Known rows, with every step that occurs:
C-T-W-U: [-0.27  0.33  0.05  0.13 -0.22 -0.04 -0.29  0.05 -0.33  0.11 -0.39 -0.24
 -0.07 -0.03 -0.28 -0.27 -0.19  0.07  0.12  0.81 -0.02  0.15 -0.58 -0.17]
F-U-M: [-0.05 -0.49 -0.26  0.28 -0.01 -0.42  0.04  0.06  0.01  0.02  0.23  0.06
  0.19  0.54 -0.27  0.08  0.37 -0.14  0.48 -0.27 -0.33 -0.08  0.32  0.03]
M-T-F-U-Y-L: [-0.02  0.12  0.41 -0.18  0.66 -0.23  0.73 -0.63  0.46  0.26  0.18  0.35
  0.14 -0.67  0.25  0.50 -0.38  0.36 -0.21 -0.13 -0.25 -0.33  0.44 -0.07]
T-F-U: [-0.36 -0.44  0.03  0.03 -0.26 -0.41  0.30 -0.22  0.46  0.36  0.03  0.16
  0.07  0.14  0.08  0.27 -0.28  0.32  0.16 -0.01 -0.38 -0.41 -0.41 -0.22]
M-T: [ 0.14 -0.30  0.01 -0.11 -0.09  0.22  0.05  0.26  0.24  0.04 -0.09  0.03
 -0.04 -0.40 -0.12 -0.09  0.04 -0.08 -0.48 -0.06  0.08 -0.16  0.35 -0.07]
C-T-F-U: [-0.30 -0.36 -0.02  0.09 -0.17 -0.45  0.17 -0.28  0.12  0.33 -0.34  0.02
 -0.07 -0.01 -0.18  0.24 -0.45  0.29  0.13  0.38 -0.54 -0.37 -0.43 -0.25]
Y-L: [ 0.05 -0.57 -0.01 -0.25  0.03  0.59  0.46  0.15  0.06 -0.02  0.00 -0.31
 -0.16  0.22  0.01  0.28 -0.06  0.11 -0.33  0.63  0.03  0.12  0.23 -0.33]
F-U: [-0.20 -0.72  0.01  0.02 -0.23 -0.22  0.24  0.16  0.32  0.36  0.04  0.03
  0.10  0.21 -0.17  0.26  0.05  0.07  0.02  0.12 -0.52 -0.23  0.17 -0.26]
M-T-F-U: [-0.21 -0.19  0.10 -0.02 -0.03 -0.43  0.30 -0.29  0.68  0.21 -0.04  0.44
  0.11 -0.47  0.14  0.13 -0.19  0.37 -0.33 -0.34 -0.27 -0.55 -0.11 -0.12]
M-T-F-U-S: [ 0.01 -0.36 -0.10 -0.07  0.16 -0.45  0.24 -0.41  0.43  0.27 -0.09  0.43
  0.08 -0.30  0.10  0.04 -0.18  0.44 -0.09 -0.66 -0.27 -0.26 -0.10  0.03]
C-T: [ 0.06 -0.46 -0.08 -0.01 -0.23  0.22 -0.06  0.24 -0.38  0.19 -0.35 -0.34
 -0.22  0.06 -0.44  0.02 -0.22 -0.17 -0.05  0.65 -0.20  0.00  0.05 -0.18]
Y-U-M: [ 0.30 -0.05 -0.31  0.04  0.01  0.04  0.29  0.17 -0.26 -0.33  0.01 -0.35
 -0.01  0.76 -0.13  0.13  0.21 -0.47  0.05 -0.06  0.00  0.34  0.16  0.12]
F-U-S: [ 0.03 -0.87 -0.20 -0.05 -0.03 -0.24  0.20  0.02  0.06  0.45  0.01 -0.02
  0.07  0.34 -0.18  0.20  0.02  0.13  0.29 -0.23 -0.56  0.05  0.18 -0.16]
F-T: [ 0.23 -0.58  0.23 -0.41 -0.20  0.19 -0.38  0.16  0.04  0.04 -0.24  0.07
 -0.11  0.14  0.32  0.27  0.31  0.09  0.02  0.08 -0.38  0.19  0.05 -0.37]
M-T-W-U: [-0.20  0.50  0.15  0.06 -0.07 -0.02 -0.15  0.04  0.29 -0.01 -0.11  0.16
  0.08 -0.48  0.03 -0.31  0.08  0.16 -0.35  0.13  0.24 -0.03 -0.26 -0.02]
S-U-M: [-0.13  0.14 -0.31  0.15 -0.28  0.26 -0.20  0.57 -0.44 -0.24  0.31 -0.21
 -0.11  0.49 -0.17 -0.11  0.18 -0.29  0.21  0.10  0.17 -0.09 -0.11  0.23]
W-U-Y-L: [ 0.13  0.24  0.26 -0.24  0.29  0.32  0.38 -0.06 -0.21  0.35  0.17 -0.24
  0.17 -0.04  0.05  0.19 -0.22 -0.01  0.19  0.74  0.08  0.46  0.18 -0.11]
U-S: [ 0.25 -0.73 -0.28 -0.11 -0.10  0.28  0.00  0.20 -0.23  0.27 -0.12 -0.26
 -0.17  0.37 -0.19 -0.05 -0.02 -0.09  0.20 -0.07 -0.06  0.27  0.11 -0.02]
M-U-Y: [ 0.14 -0.06  0.17  0.22 -0.08  0.19 -0.08 -0.07 -0.20  0.27  0.34 -0.31
 -0.20 -0.26 -0.11  0.11 -0.28 -0.38  0.13  0.01  0.08  0.14  0.47  0.15]
C-T-M-U: [-0.19  0.11 -0.06  0.62 -0.25  0.10 -0.37  0.06 -0.23 -0.54  0.04 -0.38
 -0.26  0.13 -0.26 -0.36 -0.10  0.02 -0.28  0.29  0.34 -0.15 -0.15  0.08]
S-U-Y: [-0.12  0.26  0.17 -0.11 -0.11  0.39  0.01  0.49 -0.47  0.40  0.31 -0.31
 -0.08 -0.05 -0.13  0.18 -0.36 -0.39  0.20  0.36 -0.09 -0.07  0.19  0.14]
S-U: [-0.24 -0.08 -0.02 -0.15 -0.46  0.47  0.00  0.67 -0.13  0.08  0.09 -0.27
 -0.23  0.19 -0.06  0.06 -0.19 -0.05 -0.21  0.47 -0.04 -0.22 -0.24 -0.07]

Rows:
[ 0.00  0.31 -0.05  0.01  0.12 -0.05 -0.19 -0.10  0.03  0.03 -0.17  0.16
  0.08 -0.33  0.02 -0.44  0.09  0.21 -0.12 -0.22  0.22  0.27 -0.26  0.11] : M-T-W-U-S
[-0.05  0.82  0.33  0.05  0.25 -0.08 -0.16 -0.12 -0.06  0.26  0.07  0.13
  0.19 -0.68 -0.08 -0.19 -0.12 -0.16  0.06 -0.01  0.19  0.09  0.14  0.20] : M-T-W-U-Y
[-0.05  0.25  0.27 -0.28  0.22  0.66  0.43  0.31 -0.38  0.16  0.32 -0.32
 -0.15 -0.01  0.03  0.46 -0.40 -0.12 -0.13  0.69 -0.03  0.08  0.33 -0.06] : S-U-Y-L
[-0.18  0.65 -0.22  0.06 -0.06  0.05 -0.15  0.11 -0.01 -0.41  0.20  0.19
 -0.09 -0.15  0.11 -0.26 -0.05  0.04 -0.15 -0.39  0.46 -0.41 -0.32  0.38] : S-U-M-T-F
[ 0.16  0.33 -0.20  0.13  0.01 -0.16 -0.26  0.14  0.01 -0.23  0.09  0.20
  0.27 -0.11 -0.15 -0.52  0.48 -0.13  0.09 -0.24  0.40  0.17  0.06  0.27] : W-U-M-T
[ 0.41  0.18 -0.24 -0.02  0.26 -0.02  0.25  0.10 -0.04 -0.50 -0.02 -0.05
  0.05  0.15 -0.06 -0.05  0.32 -0.38 -0.40 -0.39  0.13  0.14  0.48  0.17] : Y-U-M-T
[-0.12 -0.19 -0.10  0.01 -0.30  0.08 -0.03 -0.13 -0.22  0.18 -0.42 -0.24
 -0.28 -0.01 -0.19 -0.02 -0.56  0.07  0.06  0.52 -0.01 -0.17 -0.49 -0.08] : C-T-F
[ 0.03  0.58 -0.21  0.14  0.00 -0.29 -0.19 -0.25  0.16 -0.26  0.02  0.29
  0.27 -0.16  0.12 -0.54  0.14  0.12  0.21 -0.38  0.59  0.00 -0.47  0.31] : W-U-M-T-F
[ 0.03  0.43  0.09 -0.01 -0.01 -0.29 -0.79 -0.14 -0.22 -0.36 -0.07  0.24
  0.15  0.42  0.36 -0.17  0.70  0.11  0.62 -0.21  0.06  0.48 -0.41 -0.03] : F-T-W-U-M
[-0.13  0.24  0.39 -0.27 -0.20 -0.08 -0.59 -0.07  0.09 -0.05 -0.28  0.21
  0.05  0.08  0.45  0.02  0.37  0.31  0.17  0.24 -0.19  0.35 -0.58 -0.34] : F-T-W-U
[ 0.23  0.44 -0.24 -0.01  0.21 -0.15  0.33 -0.26  0.14 -0.51 -0.09  0.06
  0.00  0.10  0.20 -0.05 -0.02 -0.15 -0.28 -0.52  0.27 -0.02 -0.10  0.24] : Y-U-M-T-F
[ 0.28 -0.10 -0.27  0.15  0.11  0.07 -0.15  0.15 -0.06 -0.30  0.12  0.07
  0.06 -0.08 -0.23 -0.28  0.38 -0.29 -0.04 -0.46  0.32 -0.09  0.54  0.21] : U-M-T
[ 0.00  0.31 -0.19  0.34  0.21 -0.05 -0.24 -0.04 -0.06 -0.42  0.07  0.14
 -0.04 -0.11 -0.19 -0.27  0.35 -0.24 -0.02 -0.54  0.40 -0.12  0.38  0.25] : U-M-T-W
[ 0.37 -0.45 -0.26 -0.23 -0.02  0.27  0.43  0.13 -0.19  0.08 -0.21 -0.39
 -0.15  0.58 -0.03  0.21 -0.14 -0.21 -0.14  0.03 -0.29  0.53  0.05 -0.06] : Y-U-S
[-0.05  0.12  0.33 -0.02  0.30 -0.52  0.28 -0.46  0.37  0.47  0.16  0.38
  0.22 -0.70  0.06  0.25 -0.38  0.05  0.10 -0.48 -0.30 -0.44  0.31  0.07] : M-T-F-U-Y
[ 0.08  0.17 -0.25  0.17  0.10 -0.11 -0.08 -0.23  0.11 -0.29  0.06  0.19
  0.03 -0.13  0.03 -0.31  0.09 -0.04  0.04 -0.60  0.51 -0.25 -0.02  0.31] : U-M-T-F
[-0.04  0.01  0.23  0.22 -0.19  0.10 -0.70 -0.05  0.18 -0.69  0.17  0.04
 -0.16  0.25  0.50 -0.10  0.48  0.24 -0.21 -0.30  0.21  0.04 -0.15 -0.07] : F-T-M-U
[ 0.08  0.56  0.68 -0.43  0.51  0.13 -0.17 -0.41 -0.16  0.02 -0.03  0.11
  0.08 -0.12  0.58  0.41  0.14  0.23  0.26  0.42 -0.16  0.60 -0.02 -0.32] : F-T-W-U-Y-L
